Each row comes from the steps of one walk. Every step used is in the known rows, and no mark comes twice. Write the walk behind each row, first mark first.
Known rows
fuzuza daripa golov zuri: [ 0.89 -2.42  1.65  1.28  0.46  0.35 -0.94  1.12  0.46 -0.85 -1.00  1.22
 -3.31  0.08  1.03  0.42  2.77  1.15 -1.76 -1.30 -1.25  0.94  0.53  0.27
 -1.68  0.84 -0.63  0.51]
butem golov zigu fuzuza: [ 0.20 -1.84  1.77 -0.59 -0.15 -0.83  0.68 -2.46  0.56 -0.29 -0.45  1.62
 -1.87 -0.81  2.53 -1.10  0.95  1.48 -1.26 -1.32 -1.69 -0.75  1.27 -0.35
 -2.72  1.19 -1.49  1.05]
mesakuv zigu golov daripa fuzuza: [ 0.97 -3.71  1.91  1.56 -2.32 -1.31 -0.88  0.49  1.36 -0.50 -1.37 -0.55
 -4.65 -2.27  0.08  0.94  1.23  0.49 -2.08 -0.79  1.39  0.42  0.41 -0.36
 -3.10  1.79  0.33  2.54]
mesakuv davil golov: [-0.08 -2.33 -0.27  1.71  0.73  1.10 -0.15 -0.47 -1.67 -3.10 -1.44  2.21
 -2.07 -0.44  2.67  0.23  3.76 -0.36 -4.98 -1.89 -1.77  1.17  0.91 -2.52
 -0.15 -0.04 -0.79  0.96]
mesakuv davil: [ 0.54 -1.35  0.68  0.63  0.37  0.91 -0.24  0.50  0.20 -1.95 -1.56  1.68
 -2.60 -0.17  2.41  0.56  3.63  0.58 -4.92 -1.75 -0.45  1.03  1.27 -2.81
 -0.24  1.04 -0.90  0.71]
fuzuza daripa golov davil mesakuv zigu mulovin: [ 1.23 -2.99  2.07  0.87 -0.31 -0.49  0.15 -1.11  0.53 -2.40  0.84  0.33
 -3.14 -0.40  1.29 -0.49  0.70  0.64 -3.06  0.36  0.26  1.01  3.74 -0.74
 -0.53  1.49 -1.95  1.40]
golov davil mesakuv: [-0.97 -1.70  0.09  1.87 -0.54 -1.14 -1.35 -1.14  0.52 -0.50  0.63  1.03
 -3.86  1.17 -0.67  0.79  5.52 -0.40 -3.65 -0.92 -1.95  0.23 -0.15 -1.28
 -0.52  0.55 -0.82  0.38]
golov daripa: [-1.33 -1.25 -0.02  1.90 -1.52 -1.05 -1.10 -1.28 -0.27  1.41 -0.27  1.24
 -3.21 -0.70  1.06  0.72  4.00  0.92 -2.39 -1.41 -1.05 -0.18 -1.06 -0.83
 -1.52  1.11  0.22  1.43]
fuzuza daripa golov: [ 1.04 -2.75  2.50  1.53 -0.48 -0.27 -0.34  2.42  1.36 -2.00 -2.04  1.72
 -2.89 -1.36  2.65  0.27  2.35  0.05 -2.02 -1.39  0.38  1.32  2.06  0.23
 -1.06  1.16 -0.98  1.59]
davil golov zigu fuzuza daripa mesakuv: [ 0.39 -4.64  2.88 -1.08  2.06 -2.05 -1.29 -0.73  1.17 -2.73 -2.12  1.76
 -1.69  0.95  2.91 -0.76  0.66  0.92 -3.01  0.10  0.73 -0.12  1.60 -1.78
 -4.43  2.53 -2.17 -0.51]
fuzuza zigu mulovin: [ 1.98 -1.35  2.34 -0.01  0.27 -0.67  1.57 -2.25 -0.37 -3.54  0.68  0.39
 -1.81 -0.89  2.81 -0.77 -0.88  2.65 -1.45  0.97 -0.35  0.11  4.17 -1.04
 -1.85  1.33 -2.56  1.53]
davil mesakuv zigu: [ 0.56 -3.14  0.84  0.94 -1.55  0.30 -1.46 -1.12  0.47 -0.75  0.06  0.22
 -4.10 -0.34  0.15  0.51  3.29 -0.63 -4.82 -0.35  0.75  1.16  1.32 -0.97
 -1.34  1.09 -0.23  0.96]
davil golov: [-0.01 -2.48  0.12  1.84 -0.03  0.36 -0.65 -1.05 -1.28 -2.25 -1.04  1.66
 -2.28 -1.01  2.09  0.34  3.33 -0.22 -3.29 -1.24 -1.99  0.61  0.36 -0.73
 -1.29 -0.08 -0.43  1.05]
fuzuza daripa mesakuv zigu mulovin: [ 1.79 -3.59  2.92 -0.66  0.49 -0.61 -0.37 -1.28  0.96 -2.86 -0.21  0.07
 -2.47 -0.38  2.28 -0.65 -0.87  1.43 -3.05  1.02  1.35  0.64  3.57 -0.96
 -2.55  2.45 -2.03  0.71]
mesakuv davil golov daripa fuzuza: [-0.33 -3.52  0.53  2.19 -0.77 -1.48 -0.40 -0.51 -0.71 -1.35 -1.13  0.66
 -3.60 -1.44  0.82  0.70  1.83  0.13 -3.41 -1.44 -0.07  0.55  0.45 -1.99
 -3.09  1.10 -0.30  2.26]
beko mesakuv davil golov zuri: [-0.04 -1.93 -0.30  1.17  1.44  1.25 -0.99 -0.81 -1.51 -2.12 -0.58  1.64
 -2.85  1.02  1.17  0.27  3.79  0.52 -4.53 -2.00 -2.41  1.18  0.00 -2.18
 -0.81  0.15 -0.64 -0.22]
mesakuv zigu mulovin: [ 1.85 -2.35  2.11  0.20 -0.58  0.18  0.29 -1.68  0.42 -2.07  0.49  0.01
 -2.74 -1.36  1.96 -0.24 -0.12  1.41 -2.72  0.44  0.32  0.64  3.31 -0.43
 -1.35  1.53 -1.42  1.52]
fuzuza daripa golov zigu mulovin: [ 0.78 -1.69  2.31  0.48 -0.34 -1.09  1.54 -0.82  1.20 -2.01 -0.74  1.53
 -2.48 -1.06  2.84 -0.73  0.85  1.44 -1.34 -1.04 -0.76  0.16  2.06 -0.55
 -1.55  0.80 -1.93  2.09]
butem golov davil mesakuv: [-1.59 -1.47 -0.16  1.45 -0.75 -0.70 -1.71 -1.36  0.45 -0.33  0.67  0.90
 -3.68  1.54 -0.63  0.16  5.40 -0.59 -3.20 -1.14 -2.45  0.20 -0.77 -0.86
 -0.80  0.71 -0.82  0.11]
fuzuza daripa: [ 0.88 -3.60  2.24 -0.40  0.86 -0.95 -1.72 -0.30  1.40 -0.73 -1.49  0.75
 -1.84 -0.34  2.44 -0.34  1.67  1.44 -1.97  0.09  0.32  0.17  2.63 -0.19
 -3.18  2.12 -1.60 -0.07]
daripa fuzuza zigu mesakuv davil golov: [ 1.01 -3.31  0.92  1.04  1.71  0.35  0.06 -0.36 -1.85 -3.73 -1.51  1.70
 -1.38 -0.75  3.25 -0.15  1.59  0.34 -4.77 -0.44 -0.76  1.09  2.50 -2.24
 -2.26  0.82 -1.26  0.68]
mesakuv davil golov zigu mulovin: [ 0.26 -1.43  0.92  0.61  0.27 -0.48  1.59 -2.25 -0.24 -2.56 -0.46  1.75
 -2.05 -0.61  2.84 -0.75  1.56  1.25 -2.80 -1.29 -1.84  0.09  1.47 -1.89
 -1.07  0.20 -1.84  1.80]
mesakuv zigu fuzuza daripa golov zuri: [ 1.48 -3.16  2.08  0.92  0.58  0.43 -0.64  0.64  0.23 -0.94 -0.52  1.01
 -3.18 -0.22  1.13  0.11  1.52  1.23 -2.03 -0.88 -0.65  1.04  1.83  0.23
 -1.68  1.18 -0.87  0.52]
daripa mesakuv davil golov zigu: [-0.98 -2.31  0.07  0.83  0.05 -0.44  0.21 -1.08 -0.16 -1.35 -2.07  2.44
 -2.56  0.16  2.24  0.16  4.19 -0.34 -4.31 -2.49 -1.81  0.15 -1.38 -2.72
 -2.08 -0.11 -0.68  1.02]

Write each row's walk
[ 0.92 -4.67  2.49 -0.85  1.17 -1.05 -1.55 -1.69  0.77 -0.75  0.07  0.47
 -1.74  0.26  1.89 -1.36  0.17  1.19 -2.20  0.68  0.28  0.14  4.33 -0.34
 -2.83  2.73 -2.32 -0.41]
butem golov davil mesakuv zigu fuzuza daripa
[ 0.22 -1.71  1.20  2.75 -0.92 -0.26 -0.53  1.70  0.63  0.00 -0.17  0.96
 -3.53 -0.74  0.22  1.76  4.11 -0.35 -2.09 -1.45 -2.16  0.52  0.09  0.19
 -0.01  0.59 -0.32  1.13]
daripa golov davil
[ 1.14 -4.02  2.12 -0.08 -0.71  0.15 -1.92  0.06  1.00 -1.24 -1.14  0.03
 -3.58 -0.35  1.05  0.90  1.62 -0.22 -4.60  0.13  1.73  0.95  0.85 -0.97
 -3.05  2.17 -0.30  0.28]
daripa mesakuv zigu
[ 0.44 -2.33  0.20  0.98  1.93  1.15 -1.10 -0.69 -1.56 -1.47 -0.71  1.57
 -2.17  0.66  1.58  0.20  3.29  1.16 -3.88 -1.05 -2.48  0.76  0.09 -1.16
 -1.77  0.42 -0.48 -0.36]
zigu mesakuv davil golov zuri
[-0.10 -2.19  1.73  1.00 -1.13 -1.07  0.34  0.69  1.69 -0.06 -2.17  2.00
 -3.07 -1.02  2.18  0.22  3.35  0.08 -1.87 -2.33 -0.77  0.25 -0.24 -0.37
 -2.18  0.36 -0.68  1.83]
fuzuza daripa golov zigu
[ 1.70 -1.94  1.90 -0.48  1.87  0.52 -0.06  0.35 -0.30 -2.35 -1.46  1.52
 -1.13 -0.16  3.69 -0.06  1.61  1.68 -4.78  0.14  0.34  0.82  3.13 -2.26
 -2.10  1.96 -1.48 -0.06]
fuzuza zigu mesakuv davil
[-0.33 -1.23  0.84  1.79 -2.43 -0.44 -1.08  0.17  1.06  0.67 -1.23  0.98
 -3.86 -1.33  1.13  0.62  4.12  1.03 -1.58 -1.47 -0.38 -0.03 -1.36 -0.06
 -0.41  1.15  0.70  1.83]
zigu golov daripa
[ 0.01 -3.10  1.24  1.71 -1.42 -2.08 -0.73 -0.41  0.46 -0.21 -0.88  0.01
 -3.98 -1.69  0.28  0.98  1.45  0.68 -2.19 -0.99  0.39  0.08  0.26 -0.88
 -3.94  1.61 -0.13  2.21]
golov daripa fuzuza
[ 1.28 -2.48  1.75  1.25 -1.47  0.41 -1.76  1.24  1.87 -0.06 -0.34 -0.39
 -4.11 -0.73 -0.26  1.44  3.63 -0.13 -2.70 -0.74 -0.69  0.54  0.59  0.12
  0.15  1.48 -0.01  0.34]
beko mesakuv zigu golov davil
[ 0.86 -2.06  2.33 -0.68  0.75 -1.02 -0.98 -0.42  1.36  0.84 -1.68  1.37
 -1.43 -0.98  2.92  0.12  2.20  1.54 -2.47  0.11 -0.62 -0.53  0.30  0.81
 -4.62  1.66 -0.35 -0.03]
golov zigu mesakuv
[-1.06 -1.65 -0.22  0.95 -0.11 -0.15  0.29 -1.22 -0.29 -1.32 -1.75  2.45
 -2.60 -0.09  2.37  0.04  4.41 -0.56 -4.62 -3.08 -1.94  0.44 -0.78 -2.83
 -1.32 -0.30 -0.71  1.05]
beko mesakuv davil golov zigu
[ 0.82 -3.59  2.30 -0.49  0.00 -0.52 -0.66 -1.85  0.05 -1.08 -0.02  0.82
 -2.44 -0.54  2.03 -0.69 -0.31  0.98 -3.01  0.07  0.69  0.15  2.45 -0.88
 -2.73  2.59 -1.27  0.55]
butem golov daripa mesakuv zigu fuzuza
[-0.76 -2.26  0.74  2.25 -0.48 -1.23 -1.13  0.24  0.80 -1.08  0.12  1.41
 -3.88  0.97 -0.17  0.59  5.16 -0.74 -3.39 -1.18 -1.38  0.76  0.57 -1.05
 -0.13  0.63 -1.10  0.71]
fuzuza daripa golov davil mesakuv
[ 0.85 -4.18  2.41 -0.68  1.62 -1.65 -0.31 -1.87  0.62 -1.10 -1.16  1.61
 -1.07 -0.48  3.20 -1.31  0.37  1.70 -1.62 -0.20 -0.37 -0.36  3.55 -0.75
 -3.40  1.80 -2.35  0.26]
davil golov zigu fuzuza daripa
[ 2.38 -2.33  2.16  0.42 -0.43  0.43 -0.53  0.33  0.94 -1.81 -0.95 -0.32
 -3.85 -0.46  0.29  0.49  1.60  2.20 -0.99 -0.28 -0.70  0.34  0.60  0.19
 -2.22  0.99 -0.36  0.80]
daripa fuzuza zigu golov zuri
[ 0.37 -2.76  1.61 -0.03  1.19 -0.99  1.11 -2.07 -0.32 -2.15 -1.05  2.48
 -1.71 -0.36  3.05 -0.72  1.21  0.98 -3.26 -1.35 -1.21 -0.25  1.70 -2.32
 -2.17  0.95 -1.81  0.98]
daripa mesakuv davil golov zigu fuzuza
[ 1.59 -4.00  2.99 -0.93  1.68 -1.39 -0.83 -1.19  1.08 -1.29 -0.89  1.07
 -1.18 -0.58  3.10 -1.06 -0.12  2.15 -1.53  0.50  0.43 -0.14  4.48 -0.32
 -3.16  2.53 -2.41 -0.03]
zigu fuzuza daripa
[-0.50 -3.27  0.56  1.95 -0.57 -1.53 -0.59 -0.40 -0.64 -1.83 -1.14  0.74
 -3.74 -1.11  0.92  0.56  1.83 -0.25 -4.07 -1.84  0.23  0.87  0.76 -2.53
 -2.85  1.28 -0.50  1.98]
beko mesakuv davil golov daripa fuzuza
[ 1.81 -2.17  1.70  0.31 -0.83  1.43 -1.72  0.63  1.45 -0.91 -0.94 -0.08
 -4.35 -0.18  0.15  0.60  2.98  1.05 -2.66 -1.03 -0.33  1.01 -0.01  0.19
 -0.87  1.12  0.26  0.21]
beko mesakuv zigu golov zuri
[ 0.24 -1.61  1.25 -0.65  1.21  0.56 -0.59  0.25  0.66 -0.74 -2.04  1.93
 -1.46  0.04  3.41 -0.33  2.97  0.95 -4.54 -1.25 -0.68  0.48  0.68 -1.73
 -2.37  1.59 -0.86 -0.10]
butem golov zigu mesakuv davil
[ 2.28 -2.36  3.00 -0.83  1.45 -0.72 -0.67 -0.48  0.05 -1.30 -0.80  0.61
 -0.77 -1.01  3.44 -0.12  0.10  2.36 -2.33  1.87  0.34 -0.04  3.13  0.54
 -4.54  2.34 -1.25 -0.25]
fuzuza zigu mesakuv
[ 1.50 -2.31  1.80  0.75  0.45 -1.16  1.93 -2.30 -1.41 -4.23  0.50  0.47
 -2.06 -0.96  2.63 -0.82 -1.34  2.16 -2.36  0.46 -0.09  0.43  4.26 -2.40
 -2.06  1.29 -2.59  2.19]
mesakuv davil golov daripa fuzuza zigu mulovin
[ 0.77 -3.37  2.15 -0.89  2.28 -0.32 -0.79  0.58  0.87 -3.33 -2.23  1.97
 -1.87  1.15  3.24 -0.37  1.73  0.99 -5.15 -0.71  1.08  0.89  2.54 -3.62
 -2.00  2.52 -2.17 -0.39]
zigu fuzuza daripa mesakuv davil
[ 0.81 -3.10  1.75  0.49 -0.15 -0.44 -0.11 -1.85 -0.28 -2.65  0.20  0.52
 -2.75 -0.53  1.98 -0.43  0.07  0.90 -3.45  0.38  0.48  0.67  2.24 -1.35
 -1.81  1.74 -1.42  1.27]
davil golov daripa mesakuv zigu mulovin
[ 1.58 -3.38  3.13  0.89 -0.03 -0.25 -0.07  1.82  1.11 -2.68 -1.50  1.72
 -2.78 -1.40  3.01 -0.33  0.74 -0.05 -2.87 -1.24  1.31  1.66  3.97 -0.41
 -0.90  1.80 -1.60  1.39]
beko mesakuv zigu fuzuza daripa golov
[ 0.16 -4.24  3.05 -1.76  1.70 -1.93 -1.63 -0.60  1.79 -2.13 -2.09  1.42
 -1.77  1.22  2.80 -1.10  0.47  1.12 -2.43  0.05  0.80 -0.25  1.25 -1.32
 -4.85  3.01 -2.20 -0.78]
butem golov zigu fuzuza daripa mesakuv
[ 1.94 -2.52  2.22 -0.43  1.79  0.05  0.02  0.59 -0.09 -2.68 -1.60  1.10
 -1.42 -0.51  3.35  0.02  0.82  1.61 -4.70  0.28  0.78  0.88  3.45 -2.33
 -2.91  2.14 -1.56  0.24]
daripa fuzuza zigu mesakuv davil
[ 2.45 -3.29  3.04  0.03 -1.99  0.91 -1.57  1.96  2.88 -2.17 -2.47 -0.10
 -4.30 -1.41  1.29  0.72  2.28  0.24 -2.80 -0.27  1.88  0.93  0.35  0.31
 -1.03  1.89  0.34  1.10]
daripa mesakuv zigu golov
